What can hang from each mark
z_970: z_359 z_580 z_802 z_996
z_359: z_361
z_802: z_361 z_970
z_996: z_95
z_361: z_802 z_996
z_95: z_996
z_580: z_361 z_970

Every row comes from one small tree of marks. The marks that hang from a mark follow it in brackets, in the order of their numbers. Every link used is in the known rows. Which tree was each row made from?
Known rows
z_970(z_359(z_361) z_580 z_996): [-30.7  70.1 -24.6  -0.4 -20.4   0.3   9.0 -12.2 -50.9   2.3   2.8 -15.4
  14.3 -21.9  -2.8  17.8   0.2  -1.0   2.1  10.7  -7.1   5.3  15.1]
z_802(z_361 z_970): [ -6.8  10.4 -39.0 -12.7  -7.4 -21.4   8.2   2.3 -68.6   8.0 -27.4 -19.6
  14.6 -23.7  22.9  18.8  -7.7 -27.2   6.6   7.5  -6.8  -4.9  -6.2]
z_580(z_361(z_802) z_970(z_996)): [ -6.3  53.8  10.4  26.8   8.9   8.5  -3.9  15.6 -51.8   3.5  -9.6   2.5
  42.6 -60.9  -1.7   1.6  23.3   9.7   7.0  30.3  20.9  -0.9   4.1]
z_970(z_580 z_802(z_361) z_996): [-24.4  36.7 -25.1  28.8 -21.0   8.8 -18.8   9.8 -75.8   5.3 -17.3 -13.6
  19.8 -24.5  12.2  21.8   6.1 -18.8  -4.9   3.3 -26.0   3.6   7.9]
z_580(z_361 z_970(z_996)): [-12.4  44.1  13.8   7.1   2.1  -1.5   3.4   1.3 -57.4   7.2  -6.8 -10.5
  38.2 -52.1  -2.7  -3.9  13.0   8.7  -2.8  25.3  13.9  -6.7   3.6]
z_580(z_361(z_802) z_970(z_996(z_95))): [  5.7  38.4  10.4  16.9  -8.2  -0.2  -8.1   2.8 -48.8  17.1  -4.4  17.0
  34.6 -41.1   0.1  18.6  26.4   4.2   1.9  40.2  24.8   2.7  15.4]
z_361(z_802(z_970(z_996(z_95)))): [  4.5  32.3 -20.1   0.6 -18.9 -10.9   4.4   6.8 -58.0  28.9   2.8  13.3
  13.9 -18.3  16.7  39.5   6.0 -12.0   3.9  15.5   5.3   5.4  29.4]
z_802(z_361(z_996) z_970(z_359 z_580)): [  7.1  21.3 -40.8 -14.6  -3.6 -15.8   2.6   7.8 -47.7   8.8 -14.9 -12.4
   7.8  -6.2   4.0   9.0  -9.1 -25.8 -11.8   9.1 -23.6   4.3 -14.3]
z_802(z_361(z_996(z_95)) z_970): [  8.3  -0.3 -34.4 -27.5 -26.0 -24.3  -2.7  -6.1 -55.6  38.6 -16.0  -2.9
  15.1   2.8  22.1  19.7 -15.6 -25.9   0.5  20.8  -8.0  -0.5   4.0]
z_361(z_802(z_970) z_996(z_95)): [ 14.5  18.3 -22.6  -8.8 -13.9 -15.1  -4.3   5.1 -42.8  35.0  -4.4   4.9
  20.0  -4.0  22.3  27.7  -6.4 -12.6   5.8  17.5   5.9   8.0  20.0]
z_95(z_996): [-21.9   9.3 -33.5 -19.7  -9.3  -4.5  11.7  -5.9 -51.1  31.4  -9.8 -31.7
  21.8  -5.4  27.9  22.8 -10.7  -8.5  -3.2  -1.0  25.1   6.9  23.7]
z_802(z_970): [ -5.9  18.9 -22.9 -12.5  -0.4 -21.6  14.2   2.8 -62.9   9.0 -13.9 -25.2
  16.4 -19.6  23.1  21.5  -4.7 -14.6   3.5  -2.5   0.9  -3.0   8.8]
z_802(z_970(z_580(z_361))): [  7.3  20.1  -6.4  -4.3 -12.8 -24.2  -3.9  10.7 -56.2 -16.8 -21.6 -25.1
  10.7 -24.1   1.8  25.3  11.1 -18.1  -3.2  12.7 -12.0   6.0 -15.8]
z_361(z_802(z_970) z_996): [  4.7  33.6 -21.2   1.1   2.9  -6.2   0.1  17.3 -44.4  21.7 -10.7 -10.8
  29.8 -22.4  22.4   9.7  -6.6  -7.1  10.0   9.6   3.0   4.7   9.3]
z_580(z_970): [-10.9  29.2 -13.4  -3.8   9.7  -5.4   1.3  -7.1 -57.6  11.3 -19.1 -25.5
  35.2 -34.1  26.3  11.2  -1.7  -2.0  -1.3   4.5  19.8  -5.9   8.9]
z_359(z_361): [-33.8  44.6 -26.9  -9.0 -20.7  -9.9   4.7 -17.4 -56.5   8.6 -19.1 -32.2
  28.3 -24.3  21.2  15.8 -10.2  -1.3  20.4  10.4  12.7  -1.8  14.8]
z_361(z_802(z_970(z_359)) z_996(z_95)): [ 17.1  22.5 -28.2  -9.0   1.3 -18.3  13.3   2.1 -31.5  32.1   1.2  14.9
  16.3  -0.7   8.0  17.7   5.0 -12.0  -0.6  16.4   5.3   8.7  23.5]
z_359(z_361(z_802(z_970) z_996(z_95))): [  7.4  42.7 -23.7  -8.4 -38.3 -20.7 -11.6  -4.4 -36.3  20.2 -10.9   4.7
  20.4  -8.5  15.4  28.7  -6.6  -7.0  18.9  31.3   4.7   8.9  18.9]
z_802(z_361 z_970(z_359 z_580 z_996)): [ -3.3  34.5 -36.4  -2.8  -9.0  -9.1  11.4   7.6 -62.4   1.6  -7.1  -2.9
   1.1 -20.3  -1.2  20.2   2.6 -25.8 -13.7   7.9 -25.4   1.3  -6.6]
z_361(z_802 z_996(z_95)): [ -4.6  20.1 -25.1  -4.7  -9.4   1.1  -7.5  -4.0 -43.7  50.3  -6.1  -3.6
  32.3  -3.9  27.8  18.5  -8.1  -6.5   9.6  16.6  20.7   9.3  29.1]

Write each row's tree
[-13.0  46.8 -29.7 -12.7  -8.1 -28.9  25.2 -11.9 -44.1  -6.8 -11.5 -12.4
  11.9 -21.1   2.0  16.8   5.2  -9.3  10.1  10.4  -1.7   0.3   7.7] => z_802(z_970(z_359(z_361)))
[-10.5   5.5 -28.6   4.8 -20.6  -7.7 -16.2  -7.6 -58.7  37.7 -20.3  -2.9
  29.7   3.3  21.1  13.3  -4.0 -19.4   1.6  14.6  -7.2   1.4  21.2] => z_970(z_802(z_361(z_996(z_95))))
[  9.7  31.8 -26.8  11.5  -7.7 -10.1  -9.8  18.4 -55.0  -6.6 -19.2 -17.6
  12.0 -23.1  23.5  42.8   3.8 -18.3   3.0   3.6  -5.3  11.0  -0.2] => z_361(z_802(z_970(z_580)))
[ -2.1   9.1 -30.2   8.5 -32.1  -5.4 -33.8  -4.0 -57.7  24.4 -22.7  -7.4
  20.3   9.1  19.1  26.9  -3.5 -24.7  -7.9  12.1 -20.0   9.3  11.5] => z_970(z_580 z_802(z_361(z_996(z_95))))
[-17.0  19.9 -34.5  24.0 -12.3  -2.1 -21.8   4.8 -71.4  -5.0 -34.1 -24.4
  18.7 -16.7  20.2  26.7   6.1 -25.3  -1.8  -0.8 -17.8   6.0  -0.5] => z_970(z_580 z_802(z_361))
[-13.3  44.7 -25.9  -5.4 -32.3  -5.0 -14.1 -14.2 -38.0  34.4  -9.3  -3.1
  31.6  -6.6  20.7  21.3  -9.0   1.0  23.8  30.1  18.6   9.9  27.3] => z_359(z_361(z_802 z_996(z_95)))
[ 11.4  24.1  -0.7  -8.1 -14.8 -19.6 -10.4  13.4 -46.1  -2.0 -14.9 -24.8
  18.4 -17.3  -1.2   7.1   0.3 -10.7  -3.9  16.7 -15.4   7.5 -17.8] => z_802(z_970(z_580(z_361(z_996))))
[-22.7  58.8 -24.9   3.5 -16.9   4.7  -7.9  -1.5 -39.5  21.0 -13.5 -18.5
  40.0 -27.0  20.5   3.1 -12.7   5.8  27.6  22.8  14.1   6.4  15.9] => z_359(z_361(z_802 z_996))
[ 14.3  39.4 -27.7   5.7   6.8  -7.4   1.3  18.0 -32.8   5.1  -5.0  -5.9
  15.3 -14.6   5.2  15.9   3.0 -11.4  -5.0   6.4  -9.7  12.7   0.2] => z_361(z_802(z_970(z_359 z_580)) z_996)
[ 12.8  22.3   1.6  -8.6 -36.1 -21.8  -4.7   2.9 -58.2   5.0  -1.0   0.8
   4.8 -12.1  -5.7  38.2  13.7 -15.5 -11.2  24.0 -14.9   8.6   4.0] => z_802(z_970(z_580(z_361) z_996(z_95)))
[  3.3  41.9  -1.7   0.1  -2.4 -16.0  16.3  11.0 -50.9 -11.4   1.3  -3.3
   5.9 -28.9 -22.7  12.3  22.1 -10.9 -12.9  15.9 -18.1   6.0  -5.7] => z_802(z_970(z_359 z_580(z_361) z_996))
[ -2.9  45.1 -20.5  -3.8  -3.6 -10.3  18.1   6.5 -55.1   2.2   6.7  -8.3
   4.8 -19.2  -1.6  22.7   4.3 -12.8 -15.3  -1.9 -18.4   3.3   8.0] => z_802(z_970(z_359 z_580 z_996))
[ -0.1  34.9  -3.7  14.2 -25.0   3.0 -15.3   5.7 -54.6  17.2  -1.5   5.3
  18.7 -21.6   0.5  35.5  19.7  -6.2   1.4  30.5   7.5  14.5  13.4] => z_970(z_580(z_361(z_802)) z_996(z_95))
[-29.5  38.1 -29.7  24.0   7.0   4.0  14.7   2.9 -64.5  15.0  -8.5   3.2
  24.7 -28.3  -0.2  -1.1  16.5 -14.8  -2.6   4.3 -12.9  -3.9  19.3] => z_970(z_359 z_802(z_361) z_996)
[ -3.0  14.2 -32.9 -17.2  -8.2 -15.5   2.6   7.0 -58.1  23.6 -20.6 -19.1
  23.2 -15.4  20.6   1.6 -18.7 -20.9   4.6  12.0 -10.8  -4.0  -6.8] => z_802(z_361(z_996) z_970)
[ -7.1  31.2   4.4  24.0 -10.8  -2.7 -24.0  11.0 -47.9  -2.0 -17.8 -24.0
  33.7 -17.8  -2.1   2.2  12.5  -3.8  -2.8  12.1 -15.2   9.0  -1.2] => z_970(z_580(z_361(z_996)) z_802)
[ 12.2  34.3  -8.4   6.0  16.7 -14.9  16.4  18.5 -29.3   5.7  -6.9   3.9
  27.4 -29.9 -12.7  -9.7  18.7  -5.2   5.6  26.2   1.7   6.6  -2.7] => z_580(z_361(z_802(z_970(z_359)) z_996))
[-24.6  77.3  -3.1  31.2  -3.7  -0.7   3.3  -8.8 -47.0 -13.1  -5.7   5.4
  34.0 -41.8  -9.6   2.3  24.3  11.2  -1.5  14.4  -1.3  -4.3  24.7] => z_580(z_970(z_359(z_361) z_802 z_996))
[  9.2   3.2 -39.9 -28.0  -9.2 -27.5  15.5  -8.8 -45.6  34.8  -8.9   8.0
   9.7   5.5   6.2  10.7  -6.2 -25.8  -6.4  18.7  -8.1  -0.2   6.3] => z_802(z_361(z_996(z_95)) z_970(z_359))
[ -9.6  50.6 -23.9 -19.0 -10.8 -22.8  17.6  -7.8 -34.1   7.5  -3.8 -11.1
  19.8 -14.1  -1.2  -1.3  -7.4  -1.7   9.6  14.6  -5.3   0.7   8.2] => z_802(z_970(z_359(z_361(z_996))))
[ 22.5   8.6  -3.1 -19.6 -30.7 -27.7 -14.8   1.9 -43.2  12.4  -9.7  -9.6
  11.0   1.1  -0.8  25.8   1.2 -14.8  -8.8  24.1 -12.3  10.9  -5.5] => z_802(z_970(z_580(z_361(z_996(z_95)))))
[ -9.2  50.2 -22.0 -16.8 -31.4 -26.1  22.3 -18.1 -47.4  14.6   7.9  13.2
   5.4  -8.5  -4.5  28.4   6.0  -8.1   2.9  20.5  -3.2   1.8  28.6] => z_802(z_970(z_359(z_361) z_996(z_95)))
[-16.8  44.9 -16.0  31.0  14.0   4.0   5.0   1.9 -60.2   2.4 -14.1  10.1
  32.8 -41.2  -3.2  -2.2  22.8  -8.3 -11.9  11.3  -7.8  -9.4  12.5] => z_580(z_970(z_359 z_802(z_361) z_996))
[-15.8  54.1  -1.4  30.4  19.8   3.2  10.3   1.2 -53.7   3.3  -0.1   4.7
  34.7 -39.0  -3.3   0.7  23.9   4.7 -14.5   1.9  -1.2  -5.6  27.1] => z_580(z_970(z_359 z_802 z_996))
[ -4.0  58.8   6.3  25.7  25.1   6.0  13.4  10.7 -41.1   1.5  -1.5  13.0
  37.0 -58.0 -16.3  -4.9  34.1   9.7   0.4  30.9  20.2  -0.8   7.0] => z_580(z_361(z_802) z_970(z_359 z_996))
[-12.4  27.5 -29.4  -8.4 -13.9  -8.9  11.1   7.9 -72.3  16.9 -11.1  -9.7
  15.7 -30.5  15.7  13.8  -7.3 -19.8   3.1  12.1 -14.0  -6.4   1.6] => z_802(z_361 z_970(z_996))
[-25.0  58.2 -35.2   9.5   3.4  -3.6  14.3  -8.1 -40.3   2.4 -14.1  -8.7
  26.5 -30.9   7.4  13.1  10.1  -0.2  22.2  16.6  19.1   4.1  18.7] => z_970(z_359(z_361(z_802)))
[  0.4  13.3 -40.4  -8.3 -18.1 -18.2  -7.5   6.7 -67.2  -3.9 -29.8 -24.9
   6.3 -17.7  20.4  33.8  -6.0 -32.2  -3.3   4.9 -19.1   3.2 -17.0] => z_802(z_361 z_970(z_580))
[ -4.9  29.7  13.5  31.1   9.5 -11.0 -10.5   5.3 -55.1 -16.5 -29.3 -12.3
  40.1 -44.3  -0.9   3.7  32.1   1.0  -0.7  16.7   6.3  -3.7   1.5] => z_580(z_361 z_970(z_802))
[ -2.8  35.3 -16.8  17.1  14.0  -2.6   5.3   9.8 -41.4  -8.3 -14.9  -9.9
  20.2 -31.5  -7.6  15.2  28.9  -9.5   1.5  18.2   8.9  12.6  -4.7] => z_970(z_359 z_580(z_361(z_802)))
